Every row comes from one small tree of marks. Brackets hold a mark, then the marks that hang from it, in alphabetical order. Every link used is in the known rows. Which tree was each row made from?
Known rows
[poget [sabor dolitak]]: [ -7   1  -4   2   1   3   6   4   0  -3  -1  -4  -7   4 -10   0   6  -1
  -1   1  -7   2   4  -2   7   4  19  10  12   2   3  10  14   2 -12   0
   4   9   7  -1  -8   5  10  -7 -17  -2   0  -2]
[misur poget]: [  5  -1  -4   9   0  -2   9 -11  -1 -10   4   7  -5  -8  -7  -2   5  -2
   5   7  -1  -6   6  -3  -1   4  -5   9   2  -2   1  -1  10  -3  -4  -1
   9   7  -7   1   1 -18  10  -4  -2  11  -1  -5]
[tepov misur]: [ -8   3 -10  -7   1   1  12  -4   5  -5   2  -2   4  -2  -4   1   9  -5
  10   5  -1 -11   6  -5   2   4 -12   7   8  -1  -6  -5  11  10  -7  -2
   5   7  -5   1  -7  -4   5  -6  -7   7   0  -9]
[sabor [tepov misur] veka]: [-15   6  -5 -17  -1   4  12   1   2 -11   4  -2 -19  -5  -2   4   9  -7
  10   5   0 -11   9 -18   6  -5  -6  10  13   3   2  -7  15  14  -6  -2
   4   7   1   4 -16  13  -1  -9 -12  -2   2 -13]
[misur poget veka]: [  2  -3   2   5   3  -1   5 -20  -4 -12   6   4 -22 -12  -7   4   9   0
  10   7  -5  -8   6  -7 -10   5  -5  11   4  -2   0  -9  10   8  -5  -2
   8   8 -12   2   1 -20  13  -5  -7  11   7  -3]
[dolitak [misur poget tepov veka]]: [  0  -4  13  -3  11   4   2 -22 -14 -14   3  12 -13 -17  -5  -3   9  -3
   7   2   1 -15  10 -11 -18   7 -19  10  10  -7  -1 -12  11  25  -4  -2
   9   6 -17  -8  -1 -52  16  -7 -14  15   9   3]
[tepov misur sabor]: [-10   4 -10 -19   9   3  11   1  11  -3   2  -3   2   4   0  -1   9  -6
  11   4  -1 -19   6  -1   3   5  -3   3  15  -1 -11   1  12  24 -13  -4
   3  14  -7   6 -14   7   4  -5 -14   6   3 -10]
[dolitak [misur poget veka]]: [  2  -4   6  -8   7   3   4 -25 -11 -11   3  13  -2 -11  -6   2  10  -7
   5   4  -4 -16  10  -8 -11   7 -11  14   5  -5  -5 -11  12  20  -7  -3
   8   9 -13  -8   0 -41  14  -7  -2  12   5   5]
[tepov [misur veka]]: [-11   0  -4 -14   5   2   9 -12   2  -7   3  -4  -9  -5  -5   8  13  -3
  17   4  -6 -13   7  -8  -8   4 -11  10   9  -1  -6 -13  10  23  -8  -3
   5   8  -9   4  -6 -10   7  -7 -13   8   8  -6]
[veka [sabor lekaz [tepov misur]]]: [-11   3  -4 -29  -4   4  11  -4   3  -2   4 -20  -8  -3   1   3   6  -5
  13   8   4 -18   9 -10  12   0 -15   9  15   2  -5  -4  19  13 -11  -4
   7  16  -5 -10 -10  13  -1  -8 -25   1   3  -3]
[veka [sabor tepov]]: [ -6   8  -2 -13  -2   1  11   0   2  -2   7  -9  -6  -2  -4   4   4   1
   5   6   3 -11   6  -7  10   5  -3  11  12   7  -8  -3  13   4 -11  -1
   5  10   4   0  -6   1   5  -8 -20  -1   1  -1]
[lekaz [misur [tepov sabor]]]: [ -7   4   2 -13  14   5  11   4   6 -11  -1 -11   7  -7 -10  -5   7  -5
  -4  -3   0 -17   8  -5   0   8  -3   2  18   1  -6   0  16  22 -16  -3
   3  11  -4   7  -8   0   6  -3 -30   1  11 -12]
[lekaz [misur tepov veka]]: [ -9  -1   8  -8  12   4   8 -10  -4 -16   1 -12  -7 -15 -16   3  12  -3
   2  -3  -5 -12   8 -12 -11   8  -9   9  13   1   0 -15  13  20 -12  -2
   4   5  -6   4  -2 -21   9  -4 -26   4  15  -8]
[tepov [misur poget] [sabor dolitak veka]]: [-12  -4   9 -21   2   6  10  -3   7  -9   0  -2 -11  -6   2   2   6 -11
  15   8   3 -15   9  -8   1  -3  -9   3  17   3   5  10  20  25 -12  -7
   5  16  -9 -10 -21  25   1  -6 -19  14   5 -12]
[sabor dolitak lekaz [tepov [misur poget]] veka]: [-10  -4   9 -24  -6   5   8  -8  -8 -16  -2 -11 -26 -13   3   2   7 -10
  10  10   5 -11  12 -20   7 -10 -11   7  15   4  18   3  24  13  -5  -3
   8  12  -7 -17 -18  27  -2  -8 -18   6   1 -10]
[poget [sabor [lekaz misur]]]: [ -7   0  -3  -4  -2   5   7  -5   3 -10  -3 -18   4  -3 -24  -1   7  -7
  -7  -3 -11  -7  12  -6  10   4  19  14   8  -6   5  -2  20   3 -18   0
   5  14   0   2   0   5   4  -5 -23  -9   9  -4]
[misur [tepov [sabor dolitak]] veka]: [-11  -1   7 -20  18   4   4  -2  -5 -10   1  -4 -25  -5   2   2   7   1
   9   1  -1 -14   6  -5  -9   5   1   0  24   4   1   3  13  33 -12  -6
   4   8  -5  -2 -15   6  11  -6 -35   5  12  -5]
[sabor [dolitak [misur poget]] lekaz tepov veka]: [ -6  -4  13 -19  -4   6   5 -14 -20 -17  -4   7 -20 -13   0   1   4 -14
  -2   8   4 -15  16 -20  10  -6  -4  11  15   1  17   2  25  12  -6  -3
   8  10  -3 -20 -13   6   1 -10 -12  -1  -1   2]
[dolitak [misur poget [veka sabor]]]: [ -1  -4  16 -14   2   4   5 -26  -6  -5   7   2   2 -10  -7   8   7  -6
  13   6  -2 -16  10  -5  -7  10 -20  16   7  -2  -8  -9  14  21 -14  -6
   9  15 -13 -15   1 -39  12  -9 -13  16   9  10]
[poget [sabor dolitak tepov]]: [ -6   3  -3  -5   4   5   5   8  -4  -5  -2  -5 -13   1  -4  -3   7   0
  -4   2  -2  -4   4  -7  10   0  23  14  16   6   1  10  12   7  -8   3
   4   9  10   0 -13   9  10 -10 -23  -8  -3  -5]

Write each row's tree
[ -7  -7  23  -9  -3   6   8  -9 -10 -25  -4 -14 -16 -21 -15   1   5 -11
  -1   4   2  -5  14 -18   1  -2 -15   3  13   1  24  -1  29   8 -11  -4
   7   9  -8 -17  -8  17  -1  -3 -30   7  10  -9] -> [sabor dolitak [lekaz [misur poget tepov]] veka]
[  1  -1  10 -14   0   1   6 -17  -3  -8  10  -9 -23 -12  -4   6   7   2
  14   9   2 -12   7  -9  -3   3 -10  14  10   4  -7  -7  12  13  -9  -2
   9  15  -8  -6  -3 -10  11  -8 -23   9   8   2] -> [misur poget [veka [sabor tepov]]]
[ -8  -3  10 -14   7   4   6 -15  -8 -20  -1 -18 -17 -15 -17   4  10  -4
   2  -2  -6 -13  12 -13  -7   4  -7   6  14  -3   9 -14  19  19 -13  -3
   6   7  -8  -2   0 -10   6  -4 -31  -1  17  -6] -> [sabor [lekaz [misur tepov veka]]]
[-11   2  -6 -16   6   7   5  -5   3  -6   3 -10 -24  -3  -5   0  14   1
  10   1  -6 -11   6 -13  -3  -1  11  17  14   0 -11  -7  10  29  -9   3
   4  13  -2   9 -12  -8  11 -10 -24  -3   7  -8] -> [poget [sabor [tepov [misur veka]]]]
[  2  -5  10 -22   2   3   6 -20  -9 -20   0 -14 -22 -20 -13   1  12  -7
   0   4  -3 -17  12 -17  -2  -2  -3  16  10   0   5 -10  18  13 -10   1
   9  14  -9  -2  -2  -3   7  -6 -21  -1   8  -7] -> [sabor [lekaz [misur poget veka]] tepov]
[ -9  -2  11 -25  -4   3  12  -4  -2  -7  -2 -28  15  -5 -15  11   6 -11
   3   6  -3 -11  12  -5  14   8 -13   9  14   6   5   3  25   1 -21  -6
   6  16   1 -21  -5  23  -1  -5 -27   1   7  -1] -> [veka [sabor dolitak [lekaz misur]]]
[ -4  -6  23 -11   4   3   4 -14  -7 -10   5 -10 -21 -16  -2   5   6   2
  16   7   5  -7   5  -6 -12   6 -23   5  15   5   3  -1  15  19 -10  -6
   9  11 -11 -17  -6 -14  12  -6 -32  21  12   2] -> [misur poget tepov [veka [sabor dolitak]]]
[ -9   0   7 -17  -6   0   9  -5  -4  -2   1 -18  -5   0  -5   9   2  -5
   8   9   0  -7   9  -1  12   6  -7   4  14   4   9   5  20  -1 -16  -7
   6  12  -1 -19  -5  23   2  -6 -23   4   4   5] -> [veka [sabor dolitak lekaz]]
[-16  -6  12 -37  -1   4   7 -13  -2  -4   1 -25 -13  -5  -2  15  10  -6
  23   9  -3 -14   9  -7   1   4 -18   7  17   4   3  -3  22  23 -17  -8
   6  15  -9 -21 -11  16   2  -8 -28  11  11   1] -> [tepov [misur [veka [sabor dolitak lekaz]]]]
[  3   1   2  -3   0   6   8  -3   2 -10   0 -10   0 -12 -18  -9   9  -5
 -10  -1  -2  -8   8 -11   4   1  13  19   8   1  -6   2  15   9 -11   6
   7  16   1   5  -5 -10  10  -7 -20  -1   2 -10] -> [lekaz [misur [poget [sabor tepov]]]]
[ -2  -5   3  -9   3   2   7 -19   1 -11   4  -1 -13 -13  -4   4  13  -3
  19   7  -2 -14   6  -8 -13   2 -18  11   5  -3  -5 -10  11  21  -6  -2
   9  10 -15  -1  -5 -20  10  -6  -9  19   5  -7] -> [tepov [misur poget veka]]
[  0  -5   6   3   4   7   0 -23  -6  -7   3   9  -8  -7 -13  -1   9  -4
   3   0  -9  -9  10  -6 -10   6   5  19   6  -8  -6  -6  11  23 -11   1
   8  14 -10  -4  -1 -43  17  -9 -11   9   9   6] -> [dolitak [misur [poget sabor] veka]]
[ -8   2   4 -22  -1   1   5 -14  -6  -6   7 -17 -32  -5  -4  10   6   0
  11   7  -4 -14  10 -11   6   2   1  10  15   3   1 -11  18  14 -13  -4
   6  13  -4  -5  -4   8   4  -9 -31  -4  12   4] -> [misur [veka [sabor lekaz tepov]]]
[ -1  -4  17 -18  13   6   9   1   0 -15  -4 -10   8 -15  -7  -8   7  -7
  -2   1   8 -17   8  -7  -4   5 -12   3  19   4   0  10  19  22 -13  -2
   6  14  -8  -9 -13   4   8  -3 -32  13   7 -13] -> [lekaz [misur poget [tepov [sabor dolitak]]]]
[  2  -2   8   3   7   3   6 -15 -11 -12   2  14   2 -13  -4 -11   5  -4
   1   3   6 -13   9  -9  -8   6 -23   7   7  -6  -1  -6  13  14  -3  -1
   9   5 -14  -8  -1 -46  14  -5 -11  13   0   1] -> [dolitak [misur poget tepov]]
[ -7   2  -4  -6   9   2   5  -2  -1 -10   3  -5 -23  -2  -2  -8   2   0
   4   2   3 -16   9  -2   2   2   5  -4  20  -5   7   1  17  18 -12  -5
   4   9 -10   3  -6  10   5  -3 -31  -1  11  -4] -> [misur [tepov [sabor lekaz]]]
[ -7 -11  19 -30  -4   4   6 -20  -2  -7   2 -22 -16 -11  -1  11  10  -6
  24  12   1 -15  10  -6  -4   3 -23   8  12   2   4  -1  21  22 -14  -7
  10  19 -16 -26  -9   5   5  -7 -27  21  10   2] -> [tepov [misur poget [veka [sabor dolitak lekaz]]]]
[-13   2  -2  10 -10   4   4  -6   0 -10   4  -6 -30   3 -18   4   1  -4
   2   1 -13   3  12  -9  11  -4  27   7  10  -7  17  -5  21   3 -16  -3
   4  10   2   5  -4  18   1  -7 -20 -11  12  -1] -> [poget [sabor lekaz veka]]
[ -1  -3  11  -4  -2   0   6 -22   1  -6   9  -7 -13 -10  -9   9   6   0
  16   9  -4  -9   7  -3  -7   8 -14  12   5   0  -5  -8  12  10 -12  -5
   9  14 -11  -8   1 -16  10  -6 -19  16  11   4] -> [misur poget [veka sabor]]
[-10   4   9 -31   4   4  10 -10   1  -8   4 -23  -3 -12 -13  12  11  -5
   5   2  -3 -17   9 -13   3   7  -6  16  13   9 -10 -12  14  18 -18  -2
   4  14   2  -4  -5   0   5  -9 -29  -2  12  -4] -> [lekaz [misur [veka [sabor tepov]]]]
[ -8  -8  18 -26  -1   4   8 -14   2  -4   4 -15  -5 -11   0  11  11  -5
  26  11   2 -14   6  -6  -7   6 -28  11  11   6  -5   1  17  24 -12  -6
   9  16 -13 -21 -11  -5   8  -7 -23  25   8  -1] -> [tepov [misur poget [veka [sabor dolitak]]]]
[-12  -5   6 -36  14   6   2 -15 -13  -8  -4   0 -12   1   2   7   8 -10
   5   3  -6 -24  13  -5   1   6   7   6  22  -2   2   1  19  32 -17  -7
   5  14  -7 -18 -12   6   6  -9 -23  -1  10   6] -> [tepov [sabor [dolitak [misur veka]] lekaz]]
[-18   3   1 -15  -3   9   7   8   2  -8  -1 -10 -19  -1  -5   3   9  -6
   4   2  -2  -4   8 -16  10  -6  11  12  19   6   4   5  19  21 -10   0
   2  11   8  -1 -23  24   2 -11 -25  -5   2 -11] -> [poget [sabor dolitak [tepov misur] veka]]
[ -5 -11  10 -13  -2   7   0 -16  -3  -9  -2 -15 -25  -9  -6   2  12  -4
  14   5  -5  -9   9  -8  -7  -2   1  12  13  -4   6   2  21  24 -12  -1
   9  17 -14 -13 -11   0  10  -7 -25  12   9  -2] -> [tepov [misur [poget [sabor dolitak lekaz]] veka]]
[ -1  -5  15 -18   5   9   3  -9  -5 -15  -4 -15 -13 -15 -13   0  14  -5
  -4   1  -4 -10   8 -15  -3   1  11  20  13   5  -2   4  16  19 -14   4
   7  16   2  -6 -11  -1  12  -9 -28   1   6  -9] -> [lekaz [misur [poget [sabor dolitak tepov]] veka]]
[  4  -4   5  -4  -4   2  10 -16  -3 -16  -2 -12   5 -14 -17  -1   7 -10
  -2   5  -3 -11  12  -8   5   4  -6  11   3  -4   7  -5  20  -2 -11  -2
   8  13  -9  -6   3  -2   4  -3 -11   5   5  -6] -> [sabor [lekaz [misur poget]]]
[-11   5  -4  -7  -6   1   8  -6  -7 -16   3  -4 -36  -5  -7   5   2  -5
   1   6  -4  -7  12 -17  13  -6  12   7  13   1  17  -8  20   1  -8  -3
   4   6   3   3  -8  21  -2  -8 -17 -13   5  -4] -> [sabor lekaz tepov veka]
